Each row was made from one path, in order. Every step used is in the known rows, and no mark comes twice. Write each row's path.
In the rows, 128 means zero.
Known rows
z, c, q, s, a: [ 85 150 108 124 144  87 149 175 101 164 128 113 110  94  66 126 150 162
 152 144 149 152  99]
b, a, s: [156 159 139 108 116 137 104 126 123 156 167 123 107  95  80 149  91 156
 134 185 132 183 109]
q, s, z: [120 120  99 143 140  70 166 147 104 149 112 104 134 108  58 133 136  98
 145 155 161 104 138]
a, s, q, c, z: [ 91 172  88  92 148  73 160 171  62 149  97 109 159  98  62 128 178 102
 145 186 143 142  97]
c, g, b, a: [173 175 146 143 106 142 148 107 137 104 208 151 101  78 112 171 126 142
 109 126 134 150 109]
t, g, b, a, s: [189 178 135 133 110 145 114 103 126 146 197 137  96  91  99 148  95 167
 130 168 127 179 107]
z, c, g, b, a, s: [159 172 123 108 124 123 125 129 122 131 167 135  93  72  82 163 122 167
 101 160 152 181  84]
q, s, z, c, g: [104 145  83 105 144  51 177 180 105 117 109 108 101  91  70 140 188 115
  81 153 185  87  96]
t, g, b, a: [202 191 143 161 104 154 127  89 148 121 226 145  97  96 132 147 112 138
 131 144 115 148 124]
e, s, a: [125 128 118 126 123 104 140 135 118 173 146 108  96  95  75 120  94 173
 160 137 114 156 145]
t, g: [177 179 118 137 104 119 132 124 124 133 182 118  92 129 135 113 137 127
 125 169 120  95 136]
b, a, s, q: [136 171 124 110 137 126 127 135 132 160 133 136 105 103  71 154  85 109
 151 195 127 151 119]
z, c, q, s: [ 82 143  97 133 160  76 139 173 107 140 108  96 118 108 100 122 185 122
 133 176 161 141  90]
t, g, b, a, s, z, c, q: [146 200  98 132 170 100 129 157 103 126 103 130 103 113  95 122 123 111
  90 172 153 134  77]
z, c, g, t: [157 150 124 120 113  77 178 152 139  73 135 108 101 104 103 149 173 114
  72 121 165  93  71]
z, c: [134 167 100 104 140  94 124 157 129 125 118 106 101 109 110 133 156 107
 107 160 153 122 119]
s, e: [123 155 122 105 105 107 169 174 141 132 137 152 109 114  87 165 129 117
 126 141 118  99 155]
b, a, s, q, c: [116 178  98 106 119  95 147 135 110 158 127 122 132 106  67 147 128 100
 154 204 134 166 101]
q, s, a, b: [119 117 139 137  89 118 147 138  92 149 178 146 102  88  52 161  99 174
 165 132 145 164 132]
c, g, t: [164 142 141 133  97  91 186 135 133  75 153 116 110 109 103 155 157 120
  88 114 152  92  83]
a, s: [142 148 124 102 117 115 120 139 103 151 132 114 111 106  81 143 110 149
 130 172 141 159 116]
z, c, q, s, a, b: [ 98 132 125 130 118 105 141 164  87 142 145 143  99  91  57 152 114 165
 145 142 155 166 105]

Which path is each row?
[ 97 128 111 118 111  87 179 177 140 149 144 137 114 101  75 162 158 133
 149 151 129 110 148] => q, s, e
[126 162 112 106 139 109 139 146 117 158 105 132 107 112  73 148 102 104
 148 185 135 130 126] => a, s, q
[107 171  88 102 121  80 158 143  97 155 104 118 135 112  68 144 140  95
 151 196 140 150 106] => a, s, q, c
[108 178  93 118 176  79 139 181  95 118  60 115 117 127  94 121 141  80
  91 162 159 105  97] => s, z, c, q
[184 175 150 153 110 154 128  95 146 117 203 145 112  87 116 165 105 129
 135 132 121 164 125] => g, b, a
[108 182 106 115 163  97 124 175 105 116  88 114 109 125 118 124 155 100
  97 166 148 125  90] => z, c, q
[132 113 136 133  97 123 133 129 100 149 163 142  90  93  61 148  67 175
 154 134 125 170 145] => e, s, a, b
[128 167  96  88 140  76 152 172 110 120 121 121  94  86  62 147 147 127
  68 166 177 114  86] => b, a, s, z, c, g
[135 160  87 110 156  72 140 165 116 127  83 107 113 111  80 129 138  81
  99 156 166  97 125] => s, z, c
[125 170 115  95  95 104 179 163 128 137 161 167 109  81  57 187 132 157
 111 152 130 154 107] => q, c, g, b, a, s, e
[ 99 180  96  96 146  88 150 163  76 151 120 113 157  91  60 131 166 104
 147 193 137 157  91] => b, a, s, q, c, z
[129 170 115  89 116 108 164 175 143 133 152 166  90  77  64 184 129 157
  96 150 137 144 108] => z, c, g, b, a, s, e
[152 171 110 127 125  99 170 136 117  89 150 140  96  82 115 164 174 134
  83 109 160 118 103] => z, c, g, b
[149 163 102 119 124  87 167 132  91 136 128 134 130  87  40 158 110 123
 106 157 162 146  97] => q, c, g, b, a, s, z
[160 156 117 123 131 102 158 132 102 132 133 139 116  86  48 159  94 129
 103 148 159 135 107] => c, g, b, a, s, z
[ 86 156  81 109 155  65 163 163  75 148  96  96 154  98  76 113 181  94
 150 182 130 135 112] => e, s, q, c, z
[ 91 175  90 103 146  74 169 168  71 136 104 111 161 103  77 127 188  84
 145 173 138 122 107] => s, q, c, z
[120 166 100  93 128  81 157 171 115 102 131 118  89  96 104 146 184 127
  72 150 168  98  97] => z, c, g
[111 175  91 116 119  81 167 139 108 140 113 119 137 118  87 142 152  74
 152 180 135 126 121] => s, q, c
[102 132  99 147 158  69 166 162  90 143  88 109 138 118  64 126 139  93
 136 160 161 105 117] => c, q, s, z
[130 183  99 120 120  99 157 120 111 149 135 135 132  96  71 158 128 104
 153 182 134 174 101] => g, b, a, s, q, c
[ 72 146  98 112 142  75 172 205 132 142 106 135 110 108  79 150 173 122
 128 162 140 114 117] => z, c, q, s, e
[161 160 113 142 139 108 148 118 140 117 164 133  96  72  91 152 123 131
  99 139 145 147 108] => e, s, z, c, g, b, a
[135 174 100 123 114  89 191 127  96 113 141 148 116  83  85 172 160 130
 111 134 153 139  94] => a, s, q, c, g, b
[130 187 104 125 176  98 131 162 100 124  84 131 115 106  82 137 118 105
  93 161 159 147  78] => g, b, a, s, z, c, q
[152 164  98 120 136  85 174 144 101 105 121 139 100  79  80 163 151 135
  77 117 174 121  97] => a, s, z, c, g, b
[136 116  97 139 148  74 150 135 112 150  92  98 118 113  70 117  98  99
 132 159 137 110 154] => e, s, z
[148 160 125 120 101  81 188 133 129  98 146 121 119 100  71 161 150 114
 103 154 151 131  56] => b, a, s, q, c, g, t
